Each row was made from one walk, in order. Every step used is in the known rows, and no mark comes twice. Write each row's walk.
Known rows:
kideb > mutot > kida > bupos: [ -2,  15,  -5, -11, -37, -12,   2,  -5,  -8,   4,  -7,   1,  -8,   5,  -8,
  -7,  14, -23,   6]
lezu > kida: [  5, -15,  15,  -2,  -4,  11,  -2,  -9,   5,   1,   0,   4,  -4,  10, -24,
  -3,  -1,  -9, -19]
kideb > mutot > kida > lezu: [  0,  12,   2, -12, -37, -22,   0,   5, -11,   6, -10,  14, -12,   5,  -8,
  14,   2, -14,  22]
mabu > kida > mutot: [  2, -15,  -7,  -4,  -2,   2,  -8,   5,   6,  -9,  -9,  -2, -13,   2, -15,
  -4,   1,  18,  25]
pofop > mutot > kideb > bupos > kida > lezu: [ -9,  -7,   1,   2, -32,  10,   4, -11,  -4,  -9,   4,  -8,  -7,  -5,  11,
  -5,  20,  22,  -3]
mutot > kideb > bupos > kida > lezu: [-14,  -8,   8, -13, -62,   4,   0, -19,   6,  -2,   4, -10, -13, -18,   2,
  -5,  28,  19,  -2]
mabu > kideb > mutot > kida > lezu > pofop: [  3,  16,   2,  -1, -22, -13,   0,  14,  -4,  11,  -6,  12,  -6,   3, -12,
  29, -14,  -1,  16]
kida > lezu > pofop > mutot > kideb: [  3,   7,  -4,  18,  64,  -4,   8,  11, -12,   8,   8,   2,  13,  -4,  24,
   4, -29,  -3,  -3]
bupos > kida > mutot: [  7,   4,   5,  -6, -22,  -3,  -9,   0,   9, -12,  -3,  -4,  -8,  -2,  -4,
  -4,  13,  26,   7]
pofop > mutot: [  3, -22,   6,  17,  36,   3,   2,   5,   9,  -2,  -7,   2,   6,  14,  -3,
 -11,  -6,  -4,  -5]
lezu > pofop > mutot: [  9,  -7,  -5,  20,  65,   2,   3,  16,   6,   5,  -3,   3,  19,  11,   3,
  -4, -25,  -8, -12]
kida > mutot: [ 4, -6,  4,  3,  8, -9, -8, 11,  7, -1, -3, -3,  4, -1, -4, -9, -1,  9,
 10]
kida > mutot > kideb: [ -2,  -2,   4,   5,   9,  -5, -11,   0,  -1,   1,   3,  -8,   2, -13,  16,
 -13,   2,   7,   1]
mutot > kida > bupos: [ -5,   3,   0, -14,  -4,  -4,   7, -12,   2,   1,   2,  -1,   1,   3,  -8,
  -7,  10, -29,   5]
mabu > kida > lezu > pofop > mutot > kideb > bupos: [ -8, -11, -20,   9,  19,  12,   6,   5,  -9,   1,   1,  -5,   1,  -4,   8,
   2, -10,  10,   7]
mutot > kida > lezu > pofop: [  3,  15,  -3, -12,  25, -14,   7,   9,  -3,  10,   2,  14,   8,   0,  -2,
  23, -21, -23,  13]
bupos > kida > lezu > pofop: [  6,  12,   4,  -8,   0,  -5,   5,   2,  10,   2,   2,   4,  -5,  -6,  -5,
  13, -10,  14,   3]
bupos > kida: [  0, -13,  12,  -7, -20,   5,  -3, -11,  22,  -7,  -6,  -1, -12,   0, -13,
  -6,  17,  11,  -7]

Write each row's walk:
[  6,  18,  -4,   8,  37,   3,   6,   2,  -8,  -2,   8,   1,   2,  -6,  23,
  10, -15,  13,  -8] | bupos > kida > lezu > pofop > mutot > kideb
[ -2,  -2, -11,  10,   0,  19,  -4,  -3,   4,  -3,   2, -11,   6,  -4,  15,
 -10,   9,  11, -29] | lezu > pofop > mutot > kideb > bupos > kida
[  6,  19, -17,   4,  55,   2,  12,   7, -11,   1,   5,   2,  18,  13,   7,
   1, -17, -29,  -4] | lezu > pofop > mutot > kida > bupos
[ -2,  -8,  10,   0, -45,  -2, -10,   0,   8,   2, -14,   8, -14,  10, -21,
  10,  12,  -5,   6] | mabu > kideb > mutot > kida
[ 11,   3,  10,  -2,  -2,   5,  -9,   2,  -8,  -5,   3,   0,   0,   7, -15,
  -1,  -4,   5,  -3] | lezu > kida > mutot
[ -9, -16,   0,   7, -27,  19,  -4, -14,   7, -10,  -1, -12,  -2,  -2,   9,
 -16,  27,  14, -21] | pofop > mutot > kideb > bupos > kida
[  1,  -1,  10,  -6,  -6,  12,   6, -16,  -1,   0,   9,  -6,  -2,   5, -23,
 -12,   4, -14, -16] | lezu > kida > bupos
[ -6,  -1, -10,  15,  24,   2,   6,   9,  -8,   9,   7,  -6,  17,  -7,  18,
  -2, -13,   0,  -8] | kida > lezu > pofop > mutot > kideb > bupos
[-11, -11,  -2,   2, -28,  -1, -14,  -1,   1,   2,   2, -16,   5, -15,  10,
 -20,  17,   9,  -1] | kida > mutot > kideb > bupos
[ -3,   0,   8, -16,  -6, -13,   6,  -2,  -2,   3,  -1,  12,  -3,   2,  -8,
  15,  -3, -17,  20] | mutot > kida > lezu
[ -8,   6,  -3,  -9, -35,   4,   0,  -9,   5,   5,   7,  -9,  -3, -21,   8,
   2,   9,  14,  -9] | mutot > kideb > bupos > kida > lezu > pofop
[  9,   5, -12,   7,  57,   2,   3,  14,  -4,   2,  -4,  13,  18,  16,   5,
  12, -22, -27,  -6] | lezu > pofop > mutot > kida
[  2,   1,   2,  -2,  25,  -8,  11,   7, -12,  -4,  -2,  15,   5,  15,   1,
  16, -11, -14,  19] | pofop > mutot > kida > lezu
[  2,   8,   4,  -4, -17,   2, -13,  -8,   1, -10,   4,  -8, -11, -14,  14,
  -7,  16,  23,  -3] | bupos > kida > mutot > kideb
